Every row comes from one small tree of marks. The marks that hang from a mark follow it in brackets, in alphabetical order. Every link used is in the known rows. Which tree was each row made from?
Known rows:
mafod{petu{napiza puzed totiz}}: [ 22   6  33  13  13  24  -4  22  15  18 -40 -20  31   3   5   0 -24 -19
  17  19  22 -49  23  -2]
ribof{petu{mafod mokigud napiza puzed} totiz}: [  4  26  26  13  28 -16  -8   4  33   4 -15 -28   9   3 -16 -28  -7  -7
 -12   2  59  26  12   7]
mafod{ribof{petu}}: [ 13  10  15   8  -1  -4   8  -5   0  18  28  -2   7  14  27   9 -13  -9
  -2  -8  23 -18  15   4]
petu{mokigud napiza totiz}: [ -6  26   9  22  21  41   4   7  13  32 -15 -25  14 -10  -8 -19 -16  -2
   3 -14  27 -32  24   5]
puzed{ribof{totiz}}: [ 16  -7 -21  -3  -6  -8  -1  15   5 -26  30  -1 -19  -1  -2  -6   0 -16
 -24  -6   1  14 -19   6]
mafod{ribof{napiza totiz}}: [ 18  -7  -5  12   6  -2  13  29   9  -3  30 -11  -4  10  21   1 -20  -9
 -28  -5  15   2 -48  18]
mafod{petu{totiz}}: [ 26  11  29  15  -1  20  -9  23   5   8 -10  -6  20   5   9   5 -17  -3
  20  11   5 -24  -3  -2]
puzed{petu}: [ 19   3   0 -12 -24  25  -2  -5  -2  17 -17   3 -13  -1   5   1  -2  -2
  24  -5  -6  25  -2  -2]
mokigud{petu}: [ -1  25 -11  11  22  -7  -9   3  -4  -9   1  21   2  -2   1  -7   8  22
  -5  12  12   6  -5   7]
ribof{napiza petu{puzed}}: [  8   4  13  -9  13 -33   4 -13  15 -12   2 -20 -20  29 -13  -9  -7  14
  -5  17  48 -30 -10  15]
puzed{petu{mafod{ribof{totiz}} napiza}}: [ 21   4  10  13 -11  38   2  16  15  29 -27 -10  10 -17  27 -10 -14 -27
   1  -8  12  36  11   5]
ribof{petu{napiza}}: [ -7  13  15   6   9  -5  -4 -17   8   3  -1 -18   1  12  -1   1  -7  -6
  10  -2  34   9  38   3]
mokigud{ribof{napiza}}: [ -4  -2 -13   0  13  13  22   8  -2 -18   3  -6 -18  -7  -4 -10   0  27
   5   6  15 -31 -24  41]
mafod{petu{napiza puzed totiz} ribof}: [ 32   6  38  21  10  33   7  32  13  37 -25 -16  43   4  34   9 -39 -33
   7  10  24 -72  23   2]
ribof{napiza petu totiz}: [ 13   6   1   2  14 -29  -3   6  19 -30  33 -25 -28  32 -13  -9  -6  13
 -13  10  42  38 -46  20]
mokigud{ribof{petu totiz}}: [  8   9 -11  -1  16   6   7   3   4 -19  24  -8 -16   8  -6 -11   7  18
  14  12  32  13  -9  32]
napiza{ribof{petu{mokigud puzed}}}: [-16  16  14   0  12 -14   6 -12  12   8  28 -21   6  17  -5 -15   3   3
  -8  -3  38  -4  22  24]
totiz{ribof{petu{napiza puzed}}}: [-12   6  -4   1   8 -10   1  -7   8   0  -2 -21 -11  12  15   5 -17  -3
  28   0  39  20  42   3]
napiza{ribof{petu{mafod}}}: [-16   8  13  14   8 -11   2  -7  15  -3  29 -21  12   8  10 -18  11  -1
 -17   6  32  20  28  26]
puzed{petu{mafod mokigud} ribof{napiza totiz}}: [ 30  13   2   1 -19   8   0  20  16  -9   3  -7 -33 -20  -6 -26  -9   0
 -19 -25  15  37 -48  18]
puzed{petu{mafod mokigud} ribof{napiza}}: [ 23  16  11   2 -21  11   3   6   8   3  -8  -1 -29 -26  -3 -20 -11   6
 -10 -29  13   4 -24  15]
ribof{napiza petu{mokigud} totiz}: [  8  23  12   5  16 -27  -3   6  18 -20  32 -25 -26  24 -22 -13 -12  22
 -12 -10  47  39 -52  21]
totiz{ribof{napiza petu{mokigud}}}: [-13  22   3   7   5 -19   3   0   3 -12  26 -19 -31  13   7   4 -20  29
  22 -21  37  34 -11  17]
napiza{ribof{petu{puzed totiz}}}: [ -5   3  -1   2  15  -1   5  -8  16   8  30 -28   6  26   3 -22   9  -4
 -11  22  42 -27  33  24]

Write each row's tree:
[ 21  17   4   7 -15  27  -5  16  15   8 -15 -10 -12 -30  -1 -22 -11 -21
  -9 -29  14  45  -2   7] | puzed{petu{mafod mokigud napiza} ribof{totiz}}
[  7  13   6 -11   3 -12   6  -2   3   7  -4   1  -7 -11 -17 -13  -6  -3
 -13 -16  16 -47   3   1] | petu{mokigud puzed{ribof}}
[  8  -4 -20  -1  14  14   3  12  12  13  -8 -16  -7   9  10 -15  -7   0
  14  27  27 -42  20   1] | petu{puzed totiz{ribof}}
[  8  16 -33   3  47  -5  12  23   7 -32  -1   7 -18   0 -13 -27   8  41
 -11  35  42 -21 -47  49] | mokigud{petu{puzed} ribof{napiza totiz}}
[-10  19  -3  13  26  31   8  13  17  31 -27 -30   5  -6   2 -19 -24  -3
  16  -5  43 -38  37   5] | petu{mokigud napiza puzed totiz{ribof}}
[ -1  36  30  30  23  14  -5  -6  24  24 -11 -28  13  -5  -6 -29  -8   5
   0  -3  55 -16  42   6] | ribof{petu{mafod mokigud napiza totiz}}
[ 14  21  11  13   6 -12   2   0  17 -11  24 -17 -24  -2  -8 -27  -6  11
 -25  -8  45 -40  -4  18] | puzed{ribof{napiza petu{mafod mokigud totiz}}}
[-14  25  12  29  28  28  12  20  17   7 -26 -17  16 -39  -7 -30  -6   7
  -5 -17  30  15   5  32] | petu{mafod mokigud{ribof{totiz}} napiza}
[ 19   9   9  15  10   3  12   5  10  15  32 -17  -6  22  23  -4 -19   2
 -12   3  41 -49  -6  17] | mafod{ribof{napiza petu{totiz}}}
[  6   0  30  10   9   6   0  26  16   0 -17 -24  33   7   7   4 -20 -27
   3  10  17   9   8  16] | mafod{petu{napiza{ribof{totiz}} puzed}}
[ 16  20  -2  -8 -11  39   6   5  -2  16  -7   1 -18 -12  -5 -11  -3  16
  29 -19   5  32 -25  19] | puzed{petu{mokigud{ribof{totiz}}}}
[ 10   6  17   6   9  -1  11  -5   8  26   3 -13  15  12  24   6 -19 -23
  -4  -1  38 -39  36   4] | mafod{ribof{petu{napiza puzed}}}
[ 18   0 -11  -3   0 -29  -1   6  11 -39  42 -15 -36  18  -9  -9  -6   0
 -25  -2  31  11 -30  18] | puzed{ribof{napiza petu totiz}}
[ 13  12  12   6  16 -24   4  20  25 -10 -10 -10  -9 -20 -18 -37  -7   1
 -42  -6  33 -22 -30  15] | petu{mafod mokigud puzed{ribof{napiza totiz}}}
[ 27  11  36  32   4  40   5  34   6  33  -8 -14  41   1  40  15 -38 -28
  11  -3  14 -46  19   4] | mafod{petu{napiza totiz} ribof}
[ 13  21  22   7  27 -37  -3   9  34 -15   4 -27 -14  14 -23 -33  -7  17
 -25   8  63  16 -40  21] | ribof{napiza petu{mafod mokigud puzed} totiz}
[ 21  22   6  14 -12  49   0   8  15  29 -23 -12  -7 -33   5 -31 -11 -15
  -2 -21  21 -16  28   5] | puzed{petu{mafod mokigud napiza totiz} ribof}
[ 11  21  38  10  17  19   5  26   9   8 -34 -13  25 -11  -8   1 -27  -2
  24  -7  23 -13  -5  19] | mafod{petu{mokigud{ribof{totiz}} napiza puzed}}
[-13  19  18  29  35  31  12  15  35  36 -29 -38  34 -19  -4 -50  -4 -12
 -27   8  51 -52  46  25] | petu{mafod mokigud napiza{ribof} puzed totiz}
[ 15  27  -4  36  35  10  -1  23  14   8   2   9  11 -10  22 -29   0  19
 -28  23  36 -39  -8  20] | mokigud{petu{mafod{ribof{napiza}} totiz}}
[ 13   8  -2  -9   9 -20   6  14  13 -11   7 -10 -20  -2 -23 -19 -12   1
 -27 -12  26 -28 -37  13] | petu{mokigud puzed{ribof{napiza totiz}}}
[ 15  16 -24   0  25 -20  -9  11   4 -20   3  18  -8   0  -7 -16   8   6
 -23  22  23 -13 -10   8] | mokigud{petu{puzed{ribof{totiz}}}}
[ 17   8  43  25  -4  22   6  28   0  23 -11  -6  40  -4  38  28 -39 -28
  12 -17   5 -16  12   3] | mafod{petu{napiza} ribof}
[  3  26  -4  13  20  42  13   9   2  20   5  -8  -2 -14 -10 -26   0  26
  13  -5  23 -54  -2  24] | petu{mokigud{ribof} totiz}
[ 12  21  20  15  18  15  11  -1  13  42   6 -20  17  10  17  -9 -23 -14
  -3  -6  50 -61  35   6] | mafod{ribof{petu{mokigud napiza puzed totiz}}}
